What can hang from each mark
Q799: Q593
Q634: Q694
Q726: Q526 Q593 Q978
Q694: Q581 Q593
Q988: Q219 Q694
Q219: Q593
Q593: Q219 Q694 Q726
Q214: Q726

Every row comes from one small tree of marks. The marks that hang from a mark follow it in brackets, in the order of their numbers. Every link used is in the known rows. Which tree was each row made from?
Known rows
Q799{Q593{Q726}}: [-0.41 -0.51  1.23 -1.81 -0.33 -1.08 -2.67 -2.24  1.66 -0.72  0.14 -2.10
  2.34 -4.50  4.75 -0.95 -0.90 -0.86  0.18  0.81  1.26  0.77  0.30  1.17
 -0.44  1.27]
Q988{Q694{Q581 Q593{Q219 Q726}}}: [-2.61 -0.01 -1.66 -2.88 -0.33  0.79  0.91 -1.81 -1.18  1.26  1.39  0.89
  0.44  0.21  3.85  1.14 -0.07 -0.70  0.79  0.31 -3.38 -0.62  1.56  2.07
  0.04 -0.84]
Q214{Q726{Q526 Q593 Q978}}: [ 7.99 -3.09 -0.56 -4.08  0.01  0.58  0.65  1.07  2.06 -0.60 -0.67 -0.58
  0.37  1.18 -1.28  0.66  2.84  1.19  2.55  0.88  2.77 -2.73  1.27 -0.31
  4.11 -1.59]
Q634{Q694{Q581 Q593{Q219 Q726}}}: [-2.48  1.40 -0.84  1.69  0.82 -0.06  1.09 -2.76 -1.91  1.02  1.77  2.00
  1.93  0.20 -2.84  0.82 -2.16  0.94  0.98 -1.20 -4.53  0.31 -0.64 -1.85
 -0.90  0.90]
Q219{Q593{Q726{Q526}}}: [ 1.54  0.75 -0.19  0.76  0.63 -0.96 -3.09  1.41 -0.59 -0.92 -1.06 -1.07
 -0.41 -1.90 -1.00 -1.58  1.53 -0.96 -2.73  0.49  1.79 -2.18 -4.26 -0.25
 -0.92  0.40]
Q726{Q593{Q219 Q694} Q978}: [ 1.57  1.00  2.23  3.02 -0.46  1.58 -1.03  1.32  1.48 -0.22 -0.30 -0.34
 -1.03  3.21 -1.49  0.44 -0.36  1.10  2.58 -0.15  0.63  2.13  3.55 -1.10
  3.23 -0.01]
Q988{Q219 Q694}: [ 0.81  0.82 -0.79 -5.84 -6.67 -0.40 -0.29  3.83 -0.15  2.31  0.25 -3.92
 -1.15  0.50  6.23  2.91 -0.17 -2.86  2.97  1.51 -1.80 -2.63  4.68  3.34
 -5.52  1.20]
Q593{Q219 Q694{Q581}}: [-3.09  1.37  0.49  1.72  1.21 -0.65  1.69 -0.51 -0.62  0.80  0.31 -2.57
  0.16 -1.91  0.30 -0.18 -1.57  0.37 -0.68 -1.03 -1.27  3.12  2.43 -1.25
 -2.98  1.09]
Q988{Q694{Q581 Q593}}: [-0.27 -0.98 -1.58 -5.06 -2.23 -0.82  0.59 -4.38 -2.29  1.44  0.31 -1.57
 -0.36  0.83  4.28  1.97  1.67 -2.32 -1.08  1.55 -2.28 -3.41  2.76  4.48
  0.18 -1.98]
Q219{Q593{Q726}}: [ 1.78  1.84 -0.58  2.56 -0.39 -1.60 -3.49 -0.96 -2.39  0.09 -0.76 -2.88
  0.87 -1.70 -0.03 -1.22  0.28 -1.20 -1.98  0.57  0.40 -0.56 -3.75  0.63
 -1.81  0.18]
Q694{Q593{Q219 Q726{Q978}}}: [ 1.18  0.88  0.53  2.92  0.49  1.65 -1.89 -0.07  0.68 -0.80  1.64  0.43
  0.45  1.69  0.15  1.61  0.41  0.82  1.71 -0.67 -2.13  0.61  0.08 -0.11
  3.08 -0.18]
Q726{Q526 Q593{Q694{Q581}}}: [-0.85 -2.76  0.10 -3.53  1.34 -0.21  1.91 -0.80  1.91 -0.22 -0.71  2.23
 -0.95  0.91 -1.99 -1.13  1.69 -0.26 -2.78  0.32  4.23 -0.24  0.37  0.05
  0.33 -1.27]
Q799{Q593{Q219 Q694}}: [-3.10  0.54  2.27  2.59 -1.40 -0.62 -3.10  0.00  2.46 -1.06 -0.27 -3.76
  0.10 -3.81  3.77 -1.21 -2.53 -0.62  0.20 -0.16 -0.53  3.03  3.94 -0.54
 -1.40  2.70]
Q694{Q581 Q593{Q726}}: [-1.26 -1.91 -1.72 -1.97  2.13 -0.58  0.71 -5.61 -1.72  0.35  1.45  1.04
  1.62 -0.47  0.07  0.98  1.05 -0.38 -2.10 -0.04 -0.88 -1.11 -2.58  2.20
  0.55 -1.90]
Q799{Q593}: [ 0.42 -0.04  1.75 -1.05 -1.13 -1.99 -4.19 -2.97  1.70 -0.61  0.01 -5.17
  0.86 -4.09  4.71  0.17  0.14 -1.69 -0.23  0.95  1.56 -0.67  2.81  2.24
 -0.83  1.41]
Q726{Q978}: [ 4.09  1.74  1.13  2.11 -1.04 -1.05 -1.60 -0.54 -0.72  0.01 -0.17 -3.62
 -0.14  0.64  1.12  1.45  1.88 -0.30  1.24  0.69 -0.11 -1.55  1.61  1.22
  1.05 -0.65]
Q726{Q526 Q593{Q219 Q694{Q581}}}: [-2.59 -2.07  0.69 -1.68  2.33  0.85  0.63  0.73  3.01 -0.40  0.20  1.92
 -1.27  0.18 -2.48 -0.60  0.72  0.66 -1.19 -0.57  2.85  0.83  2.29 -1.86
  0.95  0.34]
Q634{Q694}: [ 2.27  3.53 -0.43 -1.16 -3.92 -1.85  0.09 -1.63 -1.76  1.41 -0.31 -3.99
  1.50 -0.51  0.44 -0.36 -0.93 -0.77  1.38  0.23 -2.42 -0.26  1.38 -1.35
 -4.32  1.39]
Q593{Q726}: [ 2.36  1.58 -0.84 -2.48 -0.26 -0.69  0.18 -0.93 -0.54  0.63  0.59 -2.39
  2.35 -2.19  2.79 -0.82  0.09 -0.08 -0.35  0.09  0.35  2.02 -1.29  0.17
 -2.97  0.09]
Q694{Q581 Q593{Q219 Q726{Q526}}}: [-3.78 -1.86 -0.55 -0.86  3.90  0.69  0.45 -1.20  1.60 -1.00  2.13  3.00
 -0.14 -0.40 -0.88  1.05  0.98  0.75 -1.86 -0.93 -0.64 -0.68 -1.21 -0.29
  1.61 -0.33]
Q694{Q581 Q593{Q726{Q526}}}: [-1.27 -2.56 -1.32 -2.74  2.85 -0.30  1.09 -3.57  0.11 -0.59  1.10  3.07
  0.18 -0.17 -0.86  0.68  1.99 -0.23 -3.08 -0.20  0.65 -2.59 -3.32  1.70
  1.52 -2.02]
Q634{Q694{Q581 Q593}}: [-0.47  0.42 -1.19 -0.20 -1.31 -1.86  0.73 -5.37 -2.99  1.13  0.66 -0.39
  0.98  0.93 -1.95  1.47 -0.41 -0.86 -0.27  0.17 -3.70 -2.59  0.49  0.42
 -1.11 -0.27]
Q799{Q593{Q219 Q726}}: [-2.07  0.79  1.89  1.57  0.91 -0.06 -2.98  0.02  2.92 -0.95  1.04 -2.54
  1.95 -5.05  4.66 -0.34 -1.72 -0.04  1.72 -0.04  0.21  2.54  1.85 -0.64
 -0.22  2.67]
Q593{Q694 Q726}: [ 0.89  1.80 -1.02 -1.22 -0.54 -0.10  1.58  0.19 -1.32  0.54 -0.92 -1.16
  1.03 -1.15  1.72 -3.13 -1.76  0.24 -1.04 -0.41 -0.20  3.89 -2.37 -1.03
 -3.63 -0.08]

Write each row's tree
[-0.12  1.12 -1.18 -1.88 -5.54 -0.20 -1.45  4.42 -1.75  1.97 -0.88 -1.21
 -0.91  0.21  3.32  1.22 -0.63 -2.64  2.09  1.62 -1.64 -2.94  0.04  2.85
 -4.16  1.41]
Q988{Q219{Q593{Q726}} Q694}
[-1.20  2.79 -0.19  0.94  0.10  0.96  0.58  2.36  0.20  0.19  0.02 -1.27
  1.29 -1.67  1.30 -2.45 -2.58  1.10  0.78 -1.33 -1.30  5.48  0.17 -3.00
 -3.61  1.96]
Q593{Q219 Q694 Q726}
[-3.61  1.02  1.72  2.27  0.76  0.20 -1.58  0.44  2.12 -0.93 -0.16 -0.89
  1.11 -4.28  3.25 -2.66 -3.60  0.43  0.74 -0.74 -0.14  4.50  0.84 -1.60
 -1.28  2.87]
Q799{Q593{Q219 Q694 Q726}}
[-0.69  0.96  0.12  6.70  1.72 -0.91  0.43 -0.69 -4.12 -0.09 -2.06  1.99
 -0.36  0.06 -3.55 -1.96 -0.93  0.25 -2.75 -0.10 -0.07 -0.67 -5.47  0.06
  1.55 -1.20]
Q219{Q593{Q694{Q581} Q726{Q978}}}
[ 8.10 -1.81 -0.60 -2.79 -0.64  0.19  0.61 -1.22 -0.14  0.49 -0.62 -2.85
  1.75  0.88 -0.07  1.68  1.62  1.06  3.93  0.85  1.21 -1.24  2.15  0.68
  3.09 -1.49]
Q214{Q726{Q593 Q978}}
[ 4.07 -1.53  1.83 -1.70  0.54  0.48 -1.48  0.75  3.17 -1.28 -0.40  1.12
 -1.65  3.01 -1.77  1.38  3.75  0.00  0.83  1.09  4.03 -3.31  1.76  0.72
  5.25 -1.35]
Q726{Q526 Q593 Q978}
[-0.90  0.92 -0.20  4.46 -0.07 -2.54 -1.26 -2.60 -4.09  0.49 -1.64 -2.74
 -0.75 -1.30 -1.93 -1.10 -0.16 -1.41 -3.59  0.31  0.16 -1.07 -2.06  0.86
 -1.82 -0.24]
Q219{Q593{Q694{Q581}}}
[-3.13 -0.95 -0.76  0.18  2.81  0.30  0.02 -3.28 -0.40  0.17  2.61  0.61
  0.98 -0.94 -0.12  1.88  0.04  0.60 -0.79 -0.74 -1.88  0.65 -0.03  0.33
  0.35 -0.38]
Q694{Q581 Q593{Q219 Q726}}
[-0.21  1.98 -0.71  2.98 -0.85 -0.97 -1.26 -0.31 -3.00  0.02 -1.84 -1.34
  0.40 -1.16 -0.77 -3.05 -1.39 -0.76 -1.79  0.01  0.32  1.55 -4.66 -0.45
 -2.78  0.43]
Q219{Q593{Q694 Q726}}
[-2.31  0.89 -0.52  2.74 -0.56 -0.99 -0.24 -3.38 -1.49  0.86  1.58 -0.64
  0.81  0.88 -1.90  1.86 -0.94  0.09  0.25 -0.82 -4.85 -1.01  2.06 -1.24
 -1.21  1.00]
Q634{Q694{Q581 Q593{Q219}}}
[-1.75  0.69 -1.08  3.04  1.17 -1.41  0.39 -1.66 -4.21  0.55 -1.66  0.35
  0.38 -1.87 -1.96 -2.54 -1.20 -0.46 -3.39 -0.13 -0.11  0.35 -4.76 -0.05
 -1.87 -0.38]
Q219{Q593{Q694{Q581} Q726}}
[-1.04  0.85 -0.15  2.25 -4.18 -1.43 -2.50  2.96 -1.65  0.80 -1.08 -3.51
 -1.99  0.41  0.23  0.91 -0.88 -2.06 -0.65  0.56 -0.14 -1.05 -0.07  1.07
 -5.13  1.64]
Q988{Q219{Q593{Q694}}}
[-0.50  1.47 -0.76  0.03 -0.94  0.78 -0.44  0.84  1.00 -0.57  1.09  1.90
  0.42  1.17 -2.08 -0.51 -1.07  0.53  1.17 -1.04 -3.84  0.01 -0.74 -3.04
 -0.90  1.65]
Q634{Q694{Q593{Q219 Q726{Q526}}}}
[-1.74 -0.11 -0.49  1.31 -2.47 -0.37 -1.03  5.98 -0.18 -0.35 -1.12  1.07
 -2.00  0.01 -1.62 -0.83 -0.86 -1.15 -1.34  0.13  1.06 -0.98 -3.65 -0.18
 -3.87  1.93]
Q988{Q219{Q593{Q694 Q726{Q526}}}}
[ 7.14 -1.00 -0.72 -2.05 -0.67 -0.30  1.01  1.86  0.65 -1.00 -0.82 -2.92
 -0.04 -0.36 -0.11  0.54  2.33  1.04  1.52  0.28  0.61 -3.11  0.28 -0.63
  1.87 -1.26]
Q214{Q726{Q526 Q978}}
[-0.28  1.89  1.31  3.15  1.63  1.94  0.85  6.06  2.36 -1.68 -0.63  2.97
 -1.30  0.55 -1.97 -2.40 -1.08  2.26  0.76 -1.55  0.19  2.72 -1.34 -3.62
  1.18  0.87]
Q593{Q219 Q694 Q726{Q526 Q978}}
[-1.26  0.52 -1.43 -0.55 -0.15 -0.93  2.29 -5.16 -2.98  1.08  0.79  2.30
  2.10  0.57 -2.12 -0.13 -1.27  0.15 -0.36 -0.39 -3.56 -0.77 -2.59 -0.35
 -0.93 -0.44]
Q634{Q694{Q581 Q593{Q726}}}
[-0.17  1.01  0.32 -1.73  1.87  0.86 -0.98  3.59  2.93 -0.90  1.17 -0.70
  0.20 -2.33  0.91 -0.39  0.32  0.91  0.60 -0.90  0.51  1.94 -0.01 -2.54
 -1.79  1.84]
Q593{Q219 Q726{Q526}}
[ 0.22  0.26  0.45  1.44  1.51  1.88 -2.50  2.08  2.37 -2.24  1.47  2.61
 -0.82  1.92 -1.34  1.03  1.42  1.15  0.77 -0.83 -0.66 -0.90 -0.89 -0.82
  4.13 -0.52]
Q694{Q593{Q219 Q726{Q526 Q978}}}
[-2.44 -0.99 -0.11  0.40  1.97 -0.39 -1.07 -4.14 -0.36  0.26  2.27 -1.98
 -0.02 -0.17 -0.03  3.17  1.28 -0.35 -0.57 -0.29 -2.27 -0.99  3.06  1.34
  0.43 -0.16]
Q694{Q581 Q593{Q219}}
[-3.42 -0.22 -0.97  2.84 -1.75 -0.98  1.00  2.72 -2.72  1.20 -0.82  0.77
 -1.09 -0.67 -1.39  0.37 -1.87 -1.00 -1.10  0.09 -0.17 -0.81 -3.13  0.90
 -3.78  0.93]
Q988{Q219{Q593{Q694{Q581} Q726}}}
[ 0.63 -2.24  1.22 -0.76  1.96  0.39  2.03  0.26  1.44 -1.05 -1.37  4.35
 -2.04  3.23 -3.40 -0.34  2.06  0.58 -0.98  0.47  4.39 -2.14  0.09  0.39
  4.89 -2.14]
Q726{Q526 Q593{Q694{Q581}} Q978}
[-0.76  0.44  2.01  3.07 -0.22 -0.13 -1.05  0.01  0.96 -1.46 -1.54  0.91
  0.65 -1.88  2.21 -2.62 -2.29  0.03  1.12  0.27  1.19  1.50 -1.35  0.61
  1.72  0.16]
Q799{Q593{Q694 Q726{Q978}}}
[-0.53 -0.86 -1.75 -6.03 -5.65  1.04 -0.02  2.62 -0.34  1.66  1.08  0.48
 -0.66  2.45  5.01  2.54 -0.49 -2.40  2.10  1.14 -2.91 -2.37  1.60  3.84
 -2.99 -0.20]
Q988{Q219 Q694{Q593{Q726}}}
[-2.82 -2.02 -1.82 -5.27 -3.30  0.71  1.64  0.49 -1.26  2.21  1.25  2.46
 -0.55  1.52  3.99  3.35 -0.21 -2.07  1.32  1.03 -2.78 -3.33  1.02  4.57
 -2.36 -1.04]
Q988{Q219 Q694{Q581 Q593{Q726}}}
[ 5.17 -2.58 -0.59 -5.39  0.62  0.70 -0.23  1.73  3.64 -0.33  0.42 -3.14
  1.27 -1.21  0.20  1.05  1.35  1.35  2.29 -0.06  1.52  0.29  3.36 -2.26
  0.72  0.96]
Q214{Q726{Q526 Q593{Q219}}}
[-2.13 -0.79  0.59 -0.16  1.50  0.15  0.66 -1.58  0.82  0.93  0.47 -0.62
  0.54 -0.11 -0.62  0.32 -0.54  0.42 -0.16 -0.27  1.03  2.87  3.58 -1.03
 -0.30  0.68]
Q726{Q593{Q219 Q694{Q581}}}
[ 2.70  2.15  0.68  5.33 -0.02 -0.75 -2.53  0.04 -2.86 -0.50 -1.15 -1.32
  0.28  0.01 -1.09 -0.49  0.76 -0.62 -0.23  0.63  0.79 -1.74 -3.71  0.69
  1.82 -0.46]
Q219{Q593{Q726{Q978}}}
[-3.54  1.53 -0.14  1.85  2.19  0.50  2.87  0.56 -0.80  0.77  0.53  0.42
  1.09 -2.32 -0.17 -1.73 -2.51  1.43 -0.63 -1.40 -1.20  4.68 -0.76 -2.36
 -2.56  1.06]
Q593{Q219 Q694{Q581} Q726}
[ 0.31  0.63  0.80 -1.42 -1.13  0.74 -0.45  0.00  1.55  0.48  0.12 -2.28
  0.41  0.85  0.58 -0.53 -0.84  0.10  0.80 -0.22  1.28  3.60  4.07 -1.28
 -1.11  1.55]
Q726{Q593{Q219 Q694}}
[-1.88  0.72 -1.21 -0.87  1.37 -0.71  3.63 -1.95 -2.47  1.06 -0.62  0.91
  1.08 -2.01  0.61 -2.42 -1.62  0.31 -1.93 -0.68 -0.09  2.97 -3.13 -0.26
 -2.82 -0.52]
Q593{Q694{Q581} Q726}
[-0.42  0.44 -0.88 -4.79 -1.57  1.78 -1.02  2.29  1.47 -0.14  0.71  0.53
 -0.94  0.96  4.06 -0.07  0.60 -0.57  0.54  0.31 -2.07 -0.93  1.61  0.78
  0.37  0.16]
Q988{Q694{Q593{Q219 Q726{Q526}}}}
[-3.20 -0.23 -0.37  3.23 -2.62 -1.90 -0.46  1.50 -2.53  0.98 -0.80 -1.55
 -1.92 -0.20 -1.51  1.55 -0.77 -1.89 -1.25  0.50 -0.44 -2.28 -0.54  1.68
 -4.51  1.22]
Q988{Q219{Q593{Q694{Q581}}}}
[ 7.09 -2.43 -0.52 -3.25 -0.48  0.72  1.99  2.03  1.42 -0.97 -2.02  0.43
  0.08  2.07 -2.21 -1.09  1.18  1.53  1.96  0.41  2.41 -0.92  0.47 -1.16
  3.49 -1.82]
Q214{Q726{Q526 Q593{Q694} Q978}}
[ 0.92 -1.12  1.39  1.52  0.83 -0.11  1.70 -2.20 -0.87  0.50 -0.89  2.00
 -0.38  2.89 -2.03  0.42  0.84  0.43 -0.41  0.60  2.08 -0.43  1.03  1.27
  3.53 -2.10]
Q726{Q593{Q694{Q581}} Q978}
[ 1.82  0.76  0.47  0.79 -0.11  0.92  1.89  3.72  0.55 -1.51 -1.52  3.45
 -0.94  1.02 -1.31 -2.89 -0.18  1.08 -0.52 -0.55  1.72  1.07 -3.74 -1.52
  1.26 -0.86]
Q593{Q694 Q726{Q526 Q978}}
[-0.04 -1.54 -0.10 -2.87  0.39 -0.52  1.83 -3.94 -0.60  1.27 -0.56 -0.16
  0.47  0.60  0.06 -0.30  0.42 -0.38 -1.76  0.50  2.31  1.12  1.54  1.02
 -0.50 -0.83]
Q726{Q593{Q694{Q581}}}
[-0.84 -0.02  0.21  0.82  2.53  0.31  3.82  1.92 -0.54 -0.80 -1.26  5.34
 -0.79  0.28 -2.99 -2.33 -0.06  1.27 -2.31 -0.62  1.66  0.07 -4.31 -1.13
  1.87 -1.93]
Q593{Q694{Q581} Q726{Q526 Q978}}
[ 3.18 -1.12  1.49 -0.54 -0.24  0.97 -0.43  1.79  2.73 -1.56 -1.50  2.53
 -2.27  3.47 -2.56 -0.84  1.87  0.50  0.15  0.41  4.07 -1.33  0.55 -0.26
  4.27 -1.33]
Q726{Q526 Q593{Q694} Q978}
[-3.93 -0.07 -0.14  0.16  3.16  0.95  2.79  2.74  1.31 -0.42  0.10  2.80
 -0.20 -2.06 -1.72 -2.52 -1.37  1.71 -1.87 -1.64  0.35  3.22 -1.92 -3.18
 -1.75  1.13]
Q593{Q219 Q694{Q581} Q726{Q526}}
[-2.59 -1.68 -1.70 -4.40 -4.67 -0.23  0.90 -0.09 -1.20  2.18  1.20  0.01
 -1.55  1.84  4.04  4.48  0.70 -2.77  0.83  1.26 -2.89 -4.67  3.24  5.22
 -2.36 -0.81]
Q988{Q219 Q694{Q581 Q593}}
[ 5.18 -0.64  0.12  0.80 -0.84  1.29  0.96  1.56  0.65  0.13 -0.73 -1.63
  0.83  1.31 -1.53  0.40 -0.75  2.20  4.32 -0.28 -0.12  1.96  2.79 -2.12
  2.19 -0.42]
Q214{Q726{Q593{Q219 Q694} Q978}}
[ 0.86 -0.20  1.97  1.24  0.61  1.93 -0.63  3.94  3.74 -1.66 -0.65  2.20
 -2.34  3.35 -2.23 -0.08  0.94  1.24  1.47 -0.34  2.37  0.31  2.63 -2.17
  3.93  0.23]
Q726{Q526 Q593{Q219 Q694} Q978}
[ 1.06 -1.19  1.21 -3.91  1.01  0.72 -2.52  1.94  4.72 -0.72  0.86 -1.37
 -0.62  0.02  0.40  1.26  2.30  0.25  0.34  0.23  2.87 -0.24  3.86 -1.37
  0.74  1.35]
Q726{Q526 Q593{Q219}}
[-0.50 -0.01  2.06  3.26  1.90  0.93  0.75 -0.41  0.59  0.42 -0.02  1.45
 -0.50  2.37 -2.36  1.22 -0.04  1.23  1.50 -0.08  0.84  1.11  3.27 -0.61
  3.62 -0.46]
Q726{Q593{Q219 Q694{Q581}} Q978}
[ 1.59  2.54  0.36  6.48 -0.41 -0.44 -1.33  0.77 -3.38 -0.64 -2.32  0.32
 -0.52  0.64 -2.43 -2.39 -0.83  0.00 -0.76  0.10  0.20  0.30 -4.92 -0.11
  1.01 -0.47]
Q219{Q593{Q694 Q726{Q978}}}
[-2.13 -0.04  0.20  3.07  3.47  1.14  0.46 -2.14 -0.58 -0.35  2.14  2.73
  0.42  0.96 -1.67  2.53  0.59  1.16  0.29 -0.79 -2.12 -0.58 -0.67  0.40
  3.75 -1.15]
Q694{Q581 Q593{Q219 Q726{Q978}}}
[-0.59 -1.22 -0.32  1.54  2.40 -0.11  1.04 -4.57 -1.95  0.01  1.07  2.82
  0.47  1.38 -1.03  1.72  1.47  0.46 -0.77  0.30 -0.61 -2.13 -2.44  2.36
  4.11 -3.01]
Q694{Q581 Q593{Q726{Q978}}}
[ 2.54 -0.46  2.52  0.55  1.21  1.64 -2.67  3.25  4.39 -1.49  0.46  0.91
 -1.68  2.47 -1.65  2.00  2.61  0.99  2.04  0.31  2.76 -1.75  3.88 -1.20
  4.78  0.43]
Q726{Q526 Q593{Q219} Q978}
[-2.07 -0.63 -1.44 -1.85  2.43 -0.27  3.52  0.55 -0.16 -0.16 -0.94  3.30
  0.11 -1.90 -1.20 -3.18 -0.41  0.69 -3.26 -0.71  2.02  1.39 -3.91 -1.06
 -1.81 -0.79]
Q593{Q694{Q581} Q726{Q526}}
[-0.63  0.97 -0.40 -1.02 -0.02  1.02 -2.41 -1.34  0.70 -0.29  1.93 -1.26
  1.03 -0.06  1.52  1.09  0.04  0.12  0.42 -0.52 -1.82  1.87  0.36 -0.04
  0.00  0.74]
Q694{Q593{Q219 Q726}}
